Known rows, with every step that occurs:
J -> T: [  5  -2 -10 -11  -2   8   4  13  -1  -3  -4 -13   3  -6   2  12 -18   5
  -7   0 -11  -5   3 -10   1   5 -17   3  15   3   3  -4  18]
Q -> E -> T -> J -> L: [ 11 -24 -12  -5  26   6   1  30   7 -16  -5 -22  18  15  15   6   8  31
  17 -32  -8  10  -2   0   2   7   4 -14  18  -7  30  -3  -6]
T -> A: [  6  -3   4  -8  18  12   1  25  -2   1  -4  -7   8  -2   1   6 -16  12
   4 -17   1  -1  -8   4  -1   8 -12   0   6  10   9   0  -2]
M -> Q: [ 12 -25   4  -7  17 -18   8  19   6  -4  23  -1  -2  20   6 -13  -4   9
 -13  -2   4  -4   6 -15  17  15   6 -20   8  17 -10   0  -1]
Z -> Y: [  5 -25  -9 -25   5  -5   6   5  25  -5   8  12  -6  10   2   0   7   3
 -31  -5   5  19   3   8  12  10 -20   0  -1   2 -15  -2  19]
X -> L -> W: [  2  -7 -16  16  16  -4   9   0 -19  -5   0   4   1   4  15  -9 -16  13
 -10  10  10  16  17 -21  18   6  -6 -15   2 -12  -7   1  15]
E -> Q -> W -> L -> X: [-12 -23   3  13  -4 -31   6  10   8 -14   3  -4   0   4 -18   0   1  14
  -7  -4  18  -8  -1   9  26  18   6  -2  -3  28  -2  -3   0]
Q -> E: [  0 -28  -1 -13  25 -11   2  19   2  -4   9  -2  14  24  15   0   8  16
  -5 -15   0  10  -7 -11  11  13   2 -23  14   4   2  -2   1]
J -> T -> E -> Q -> W -> L -> X -> N: [  4  -4  -8   4 -17   4  -3   8  -4  -2 -20 -27   3  -2  -7  23 -17  16
   8   2   2 -30   3  -7  10   2  -7   8   2   9  24   2   3]
M -> Q -> Y: [ 17 -34  -2 -14  16 -31   2  24  20  -4  25  -4  -4  20  -3 -23  10   6
 -24   1  12  -5   6 -12  21  25   7 -21   6  23 -15   5  -4]
T -> J -> L -> X: [ 17  -7 -20  25   5  23   1   7   9 -29 -18 -13  -3  -9   6  20 -33  16
   3 -20  -8  15  17  -1   3  15 -12   2  16  -1  11  -5  13]
L -> X -> N: [  9 -19 -10  20  10   5  -3 -10  -8 -12  -9   7   2  23  19  16 -36  20
  -9  -2  20  12  30 -31  32  20  -5 -14  -8   7  -9   8  -5]
X -> L -> J -> T -> E -> Q -> Y -> Z: [  0 -11 -43  -6 -13  -3   0  14 -10  -3 -16 -15   0  -6  -2   7 -10  14
 -21  15   6  -5  18 -15  -4  -5  -6  -8   2 -17   0   6  14]
L -> J -> T: [ -4  -3 -28  -8 -12   6   0   9 -16  -7 -10 -12   6 -10   5  17 -28   8
 -10  14 -13  -4  11 -23  -6   1 -10   3  13  -6  -2 -10  24]
A -> T -> E -> Q -> W -> R: [  1  -3  14  -7   7  -6   2  28   3   6 -14 -13  12  11  -4  16   9   0
  26 -14   1 -24  -7  18  -4  -1  10   5   1  24  31  -1  -9]
J -> L -> W -> R: [ 10 -16   4  24  17   1   7 -12  -4 -17  10   5   8  -6  17  -6 -25  19
  -4   4   2  14   8  -6  25  19 -12  -3  11   2  -3 -11  23]
A -> T -> E -> Q -> W: [  2   1   8 -12   3  -4   4  30   5   8 -16 -15   9  11  -9  21   7  -1
  27 -22  -1 -24  -6  16  -9  -6   8   4   0  21  28   2 -10]
T -> J -> L -> W: [ 17  -3 -12  22   7  19   4   5  11 -24 -11 -11  -1 -12   6  12 -26  13
   5 -17 -12  14  13   0   5  14 -15   4  19  -4  15  -9  19]
J -> T -> E -> Q: [  6   1  -6 -13 -18   6   3  19   2   6 -10 -22   8  -5 -10  23  -5   9
  12  -8  -8 -31  -4  -2  -3  -8 -12   3   9   5  24   2   8]
L -> X: [  6 -14  -7  14  11   0   2   0  -6 -14  -1   4   1  10   9  10 -25  15
  -3  -3  14  13  14 -19  23  17  -7  -8  -2   9 -12   3   5]
Q -> Y: [  7 -24 -10 -17  13 -23  -4  21  26  -5   8   0  -1   7 -10 -13  12  -1
 -29  -3  15  10   4   0  17  26  -7 -11   5  20 -13   6   7]
T -> E -> Q -> Y: [  5 -14   0 -13  -9 -15   0  26  20   9  -1 -10   8   8 -20  10  21   7
   6 -17  12 -26  -6   8   8   0  -2 -10  -2  18  19  10  -4]
Q -> W -> L -> J: [-18 -16  -9   8  14 -21   0   9  -1 -23  -8 -10  -7 -10  -5  -8 -14   1
 -24  16  10  10   0   6  19  29   6  10  10  23  -8 -17  19]
W -> L -> X: [ -7 -19 -14  26  13 -12  -1  -7 -17 -14 -10  -7   1   1  11  -2 -19  19
 -13  20  13  12   3 -10  29  22  -3   4  -6  10  -9  -7  12]
X -> L: [ -2 -11 -23   6  15  -1   6  12 -13  -6  -4   3  -2   6  11  -2 -14   8
 -20   3   9  15  15 -14   7   5  -4 -18   6  -7  -8   2   8]
Y -> Z: [  4 -20 -10 -26  16  -6   7  10  27  -9   7   8  -2   8  -2  -1   5   2
 -34  -5  11  21   8  12  18  16 -16  -2   5   1 -16   2  20]
W -> Q -> Y: [  8 -31   4 -14  10 -11 -11  18  18  -9  18   4   6  11  10 -18   7  -2
 -28   7   8   4  11  -5  20  24  -3  -5   3  22  -6  -2  22]
W -> Q -> Y -> Z: [ 10 -35   0 -24  11 -12 -10  17  28 -11  19   6   4  11   7 -20  12  -2
 -39   8  11   9  14   2  23  26  -7  -2   1  17 -11   0  27]
T -> E -> Q -> W -> L: [ -6 -10   5  -2  -5 -14   2  21  11   1  -6 -13   4   2 -18  11  10   7
   9 -11  11 -25 -11  15  12   3   3  -1   1  22  23   1   0]

Rows:
[  5   5   3 -14  12   7   2  28  -2  10 -18 -13  10  10   3  22   1  -3
  24 -17  -6 -15  -4   8 -12  -6   2   3   2  12  25   1  -4]	A -> T -> E
[ 17  -5 -15  10  17  19   4  23  11 -22 -12 -21  11  -6   7   7  -8  25
  23 -28  -8  11  10   7   4   4  -7   4  12  -6  35  -6   3]	E -> T -> J -> L -> W
[  7 -14  16   8  14  -4   2  -5  -4  -7  19  10  12   7  21 -14 -11   9
  -1  10   3   7  10 -18  30  17  -9  -2   1   7  -1  -8  29]	L -> W -> Q
[ -4  -5 -41   5  -3   6   3   9 -27  -7 -16 -10   0  -7  11   8 -29  12
 -19  18  -3   6  21 -27  -6  -3  -6  -9   8 -19  -5  -2  18]	X -> L -> J -> T
[ 13   3 -10   5  11  19   3  23   4 -11 -24 -16   3   0   7  23 -17   3
  18 -24 -17   4   7  11 -16   3  -3   9  13   6  22  -6   2]	A -> T -> J -> L
[-16 -17 -24  14   5 -13  -1  -1 -20  -9 -11  -9   4  -7  10  -3 -16  13
 -22  28   1   8   2 -11  13  15  -2   6   1   4  -7 -16  21]	W -> L -> J
[  4   1   5 -12   1   0   5  29   0  13 -15 -13  12  13  -5  23   8   2
  29 -21  -3 -23  -5  11 -11 -11   5   0  -2  15  29   4 -10]	A -> T -> E -> Q
[ 14 -21  -1  13  16   8   3  -1  -4 -17  10  -4  14   1  21  -4 -17  26
   8 -10  -3  11   7 -10  20  11  -8  -6   9  -6   7  -9  21]	J -> L -> W -> Q -> E -> T
[-14 -21   4   6  -3 -32   7  14  12 -11   5  -4   0   3 -20  -3   7  10
 -10  -5  15  -8  -5  14  21  16   6  -2   0  29   0  -5   2]	E -> Q -> W -> L
[  4 -17 -10  13  18  -3   4   2 -21  -7   6   3   7  11  27 -14 -11  17
  -8  13   8  12  17 -25  19   8  -1 -17   2 -12  -1   0  18]	X -> L -> W -> Q -> E
[  0  -1  -5  -6 -15   0   1  17   1   0 -14 -27   4 -10 -13  18  -5   8
   7   0  -5 -30  -7   4   2  -1  -8  10   9  11  24  -2  11]	J -> T -> E -> Q -> W -> L
[  3   1  -2 -13 -16   3   3  21   6   1 -10 -24   4  -7 -15  21  -5   6
  10  -8  -6 -30  -5   2  -2  -4 -10   6  11  10  24   1   9]	J -> T -> E -> Q -> W
[ 15  -6 -17  16   6  21   3  14  15 -25 -14 -12  -2 -10   4  16 -24  11
  -2 -22 -14  14  12   6  -2  13 -13   2  22   0  13  -8  16]	T -> J -> L
[  2 -22  -2  -1   9 -22   2  18   0 -13   5 -23  -7   3  -3 -11 -10   9
 -11  15   4 -18   0  -8  17  19  14  -2  10  22   1  -9   6]	M -> Q -> W -> L -> J -> T -> E
[ 11 -31   1  -5  19  11  -8  23   5 -18   8 -11  19  15  28  -4   2  21
   4 -14  -9   4   7  -5   9  11   3  -8  11   2  24  -9  14]	W -> Q -> E -> T -> J -> L
[ -1   1 -27 -10 -15  10  -2  12 -14  -2 -16 -18   7 -11   2  23 -24   8
  -1  11 -13 -14   7 -19  -9  -5  -9   4  11  -6  10  -7  22]	L -> J -> T -> E
[ -4  -4 -39   4 -13   4   3  13 -25  -1 -17 -14   3  -6   3  14 -21  15
  -8  13  -1  -9  17 -22  -8 -11  -3 -10   4 -17   6   1  12]	X -> L -> J -> T -> E -> Q
[  3 -30   5   9  21 -28   5  13   3 -19  14 -11 -10  12   0 -19 -10  11
 -16  10  15  -3   4  -7  30  30  15  -9   5  28 -12  -6   0]	M -> Q -> W -> L -> X
[-12 -18  -1  17  19 -20   0   4   1 -26  -7  -9  -9  -5  -4  -7 -17   5
 -19  11  19  12   1   5  30  34   5   8   4  27 -10 -11  12]	Q -> W -> L -> X
[ -9 -19   8  -3  -3 -28   9  20  19  -9  11   2   1   7 -22   2   7   7
  -6 -17  14  -9  -1  12  18  13   4  -8   4  28  -1  -1  -1]	E -> Q -> W
[ 15 -17   2  13  18  14   2   4  -6 -15   6  -8  15  -2  20  -3 -20  29
  14 -13  -4   7   4  -7  16   9  -9  -3   7  -6  13  -8  17]	J -> L -> W -> Q -> E -> T -> A
[ -6 -10 -37   7   4   0   4   9 -24  -8 -11  -1   0  -1  12   3 -24  11
 -21  14   4  13  21 -24  -1   1  -2 -15   5 -14 -10  -2  14]	X -> L -> J
[ 13 -22  -8   0  27   5   2  24   4 -15  -4 -21  19  14  17   3   7  33
  23 -29  -8  10  -2  -4   8   8   3 -14  16  -9  31  -4  -3]	Q -> E -> T -> J -> L -> W
[  9  -3  -8 -17 -18   0   0  22   9   6  -9 -23   6  -4 -15  18   2   8
   6  -6  -5 -31  -4  -1  -1  -4 -12   3   8   8  22   5   7]	J -> T -> E -> Q -> Y
[ -3  -1   5  -6   3  -7   3  27   0   7 -20 -19   8   8  -8  18   7   1
  24 -13   0 -24  -9  18  -5  -4   9   8  -2  21  28  -1  -8]	A -> T -> E -> Q -> W -> L
[ -2  -2 -40   4  -6  10   2  12 -27  -4 -20 -14   1  -8  10  12 -26  12
 -11  16  -3  -2  17 -25  -8  -7  -5  -8   8 -19   3  -1  16]	X -> L -> J -> T -> E
[-11 -15 -28   8 -13 -15  -6   5 -14  -3 -17 -25   5 -12  -4   3  -7  16
 -14  28  -1 -14  -2  -7   8   9  -3  10  -2   4   6 -10  18]	W -> L -> J -> T -> E -> Q -> Y
[ 11 -18  17   2  23   0  -1   8  -8  -5  15  -4  22  11  26 -15  -2  24
  17  -1   0   2   2 -15  24  12  -3  -4   1   0  18  -6  15]	L -> W -> Q -> E -> T -> A
